Each row was made from one walk, in order. Every step used is in the known rows, and no mark comes twice. Write each row's walk.
Known rows:
demov, litezi, malub: [ 2.64 -2.37 -1.28 -2.51  1.29  0.71  1.10  0.98  1.81 -0.79 -0.55 -1.28
 -0.74  1.35 -1.60  1.11  2.68 -1.05  0.25 -0.16]
mukun, malub, pagun, demov: [-1.51 -0.42  2.74  0.92 -0.14  1.75  2.43  1.15 -1.54 -1.39  0.58  0.54
  1.18 -3.82  0.17 -0.80 -2.87  2.20 -2.14  0.32]
mukun, malub: [ 1.16 -0.11  0.68 -0.05 -0.89  1.16  5.89  2.46 -0.65 -1.60  1.54 -1.18
  0.70  0.35 -1.22  0.18 -0.40  0.26 -1.82  1.72]
bikuzu, malub, litezi, demov: [ 1.81  3.57 -1.43 -0.31 -0.83 -1.12 -3.02 -0.89  1.29  0.90  0.13  0.59
  0.73  0.55  1.09 -1.61 -0.67  0.89  1.02 -1.14]
litezi, malub, vavub: [ 2.40 -0.76  0.42 -1.62  1.18 -1.13 -0.69  2.01  1.11 -2.31  2.79  0.16
  2.22  1.54 -0.85  1.25  1.75  1.74  2.08  0.65]
bikuzu, malub, vavub: [-0.16  0.66 -0.29  0.53 -0.77 -2.30 -0.64 -0.44  1.31 -2.38  1.51  1.22
  1.81  2.49  0.50 -0.44  1.87  2.15  1.86  0.66]
demov, pagun: [-0.22 -0.51 -1.68  0.36 -1.53 -0.52  2.95 -0.84 -1.01  0.80  0.90 -0.79
  0.24  0.65 -0.81  1.67  1.11 -1.18 -0.46  1.92]
bikuzu, malub: [-1.02  0.12 -1.67  1.47 -2.13 -1.86  0.53 -1.43  1.13 -0.69  0.21  0.51
  0.38  1.73 -0.10 -0.87  2.21  0.62  0.58  1.09]
malub, litezi: [ 0.93  3.23 -1.52 -0.46 -0.40 -1.08 -1.99  0.29  0.77  0.58 -0.80  0.29
  0.43  1.35 -1.58 -1.44 -2.33 -1.24  0.63  1.30]
lezed, pagun, malub: [-1.03 -2.70  2.42  3.17  0.20  1.40 -0.82  0.89 -0.49  0.91 -0.31 -0.57
 -1.21  0.12 -1.70  0.56  0.31 -2.20 -0.57 -0.16]
pagun, malub, litezi: [-0.61  0.45 -0.38  0.80  0.91 -0.24 -3.34  1.18  0.68 -0.01 -2.09 -0.11
 -1.51  1.47 -1.01 -0.30 -1.34 -1.43  0.41  0.63]
litezi, malub, pagun, demov: [-0.94 -1.48  1.79  0.26  0.57  0.77 -1.05  0.55 -0.54 -0.78  0.66  0.73
  1.38 -3.58 -0.19 -0.20 -1.36  2.14 -0.42 -0.12]
mukun, malub, pagun, demov, litezi: [-0.42 -0.97  1.37 -0.80  0.90  2.88  2.97  0.32 -0.12 -1.27 -2.19 -0.17
 -0.83 -2.03 -0.15 -0.89 -1.52  0.11 -2.36 -0.87]
lezed, pagun, malub, bikuzu: [-3.03 -2.15  3.05  1.92  0.17 -0.59 -1.88 -1.12 -0.99 -0.21 -0.71  1.16
 -1.21  1.09  0.85 -1.36  0.24 -0.13  0.73 -1.41]
pagun, demov: [ 0.51  0.35  0.30  0.83  0.35  0.50 -0.34  2.21 -1.61 -1.39  2.46  0.01
  2.50 -2.16 -0.95 -0.96 -1.05  1.40 -0.32  1.54]
gizalu, malub, litezi, demov, pagun: [ 0.22  2.15  0.25 -1.19 -0.25 -0.37 -0.14 -0.88  0.10  3.20  0.63 -0.19
  0.06 -1.34  2.73  0.80 -0.07 -0.33  0.03 -0.58]
pife, litezi, demov, pagun: [ 0.99  1.35 -1.81 -0.81 -0.39 -0.96  1.62 -0.73 -0.87  2.77  1.84 -0.80
  0.34  0.02  0.18  1.38  0.35 -1.96  0.37 -0.34]
litezi, demov, pagun, malub, vavub: [ 0.21 -1.55  0.83  0.72  1.39  0.01 -0.98  1.34 -0.59 -1.59  1.59 -0.18
  0.28  0.92  0.80  2.32  1.67  1.17  1.17 -0.27]
malub, bikuzu: [-1.26  1.05 -0.30 -0.10 -0.78 -2.05 -0.04 -0.98 -1.07 -1.08  0.69  1.41
  0.94  1.43  0.22 -2.06  0.02  1.15  1.51  0.43]
demov, litezi: [ 1.76  0.46 -2.28 -0.97  0.21  1.14  2.17  0.24  0.57 -0.37 -1.36 -0.82
 -0.61  1.52 -2.33 -0.46  0.90 -2.17 -0.32  0.59]

Write each row's walk:
[ 0.34  1.34 -1.41 -0.40 -1.36 -1.14 -0.75 -2.49  0.54  1.74 -0.13  0.03
 -0.50  0.55  2.07  0.65  0.55  0.01  0.02 -0.69] : bikuzu, malub, litezi, demov, pagun
[ 1.97  2.14 -0.62  0.19  0.96  0.54 -3.51  1.40  0.12  0.67  0.00 -0.25
 -0.23 -0.09 -0.05 -0.41 -1.29 -0.11  0.71 -1.03] : pagun, malub, litezi, demov
[-0.89 -2.14 -0.47  1.04  1.17  0.19 -0.15  0.78 -0.93  1.30  0.19 -1.28
 -1.90  0.24  0.32  2.36  1.44 -2.01  0.05 -0.67] : pife, litezi, demov, pagun, malub
[ 1.45  1.30 -0.18 -1.17 -0.69  0.52  2.03 -0.56 -0.35  1.28  0.55 -0.87
 -0.30 -0.11  1.42  1.23 -0.72 -0.16 -1.23 -0.45] : mukun, malub, litezi, demov, pagun
[-3.24  0.43 -0.57  1.95 -2.60 -1.36  0.75 -3.46  0.96  0.51 -1.86  1.68
 -0.35 -0.33 -0.22 -1.08 -0.23  0.72 -0.04  0.11] : bikuzu, malub, pagun
[ 1.33 -0.35 -0.65 -0.87  1.25  1.93  0.72  1.22 -0.29 -1.25 -0.60 -0.55
  0.26 -0.71 -1.09 -1.01 -0.01 -0.57 -0.91  0.13] : pagun, demov, litezi
[-0.46 -1.33  0.47 -1.54  0.23 -2.05 -0.83 -0.59  0.15 -1.45  0.89  0.91
  0.51  1.46  0.88 -0.77  1.67  1.80  1.87 -0.42] : litezi, malub, bikuzu
[-1.52 -0.59 -0.35  0.61  0.62 -0.31 -2.51 -0.05  0.45  0.61 -2.47 -0.38
 -2.30  1.41  0.04  1.00 -0.69 -1.77 -0.17  0.49] : demov, pagun, malub, litezi
[ 0.91  2.17  0.55 -1.07 -0.28  0.20  1.41  1.35  0.76 -0.49 -0.86 -0.38
 -0.23  1.10 -0.46 -0.95 -2.67 -0.55 -1.10  0.92] : mukun, malub, litezi
[-1.94 -3.63 -0.25  1.99  0.31  0.56  0.80  0.65 -1.02 -0.23 -0.60 -1.22
 -2.02  0.64 -0.47  2.72  2.12 -1.39 -0.55  1.11] : demov, pagun, malub
[-0.33 -1.48 -0.24 -1.20  0.11  0.76  1.11 -1.54  1.47  0.42 -2.52  0.25
 -1.22 -0.66 -1.55  0.55  0.14 -0.63 -0.29 -0.85] : demov, litezi, malub, pagun
[ 1.54  0.65 -1.64 -0.01 -1.19  0.10  2.03 -0.70 -1.29  1.43  2.02 -0.89
  0.72 -0.56  0.09  1.60  1.01 -0.21 -0.19  0.40] : litezi, demov, pagun
[ 1.48  1.99 -1.48 -0.77 -0.81 -0.33 -0.23 -1.23 -0.39  1.97  0.51 -0.46
  0.09 -0.04  0.74  0.96 -0.53 -0.60 -0.10 -0.18] : malub, litezi, demov, pagun
[-0.31 -2.27  1.16 -2.48  1.72 -0.63 -1.40 -0.52  0.34 -2.07 -0.43  0.82
 -0.25  0.67  1.78 -1.23  1.58  1.87  0.94 -1.71] : pagun, demov, litezi, malub, bikuzu
[ 1.81  1.82  1.10  0.80  0.64  1.06 -3.82  0.52  0.21  1.92 -0.08 -0.07
 -0.41 -0.42 -0.01 -0.71 -1.83 -0.94  0.28 -1.96] : lezed, pagun, malub, litezi, demov
[-3.01  0.71  3.33  0.90  0.39  0.62 -0.35  0.63 -0.89  0.99  0.70  1.33
  1.73 -5.29  1.76 -1.27 -2.05  1.98 -0.52  0.06] : gizalu, malub, pagun, demov
[-1.52 -0.85  0.18 -0.07  0.28  1.31  0.18 -1.68  0.79 -0.77 -2.77  0.71
 -0.92 -1.35  0.45 -1.49 -0.19  0.29 -1.21 -1.18] : bikuzu, malub, pagun, demov, litezi
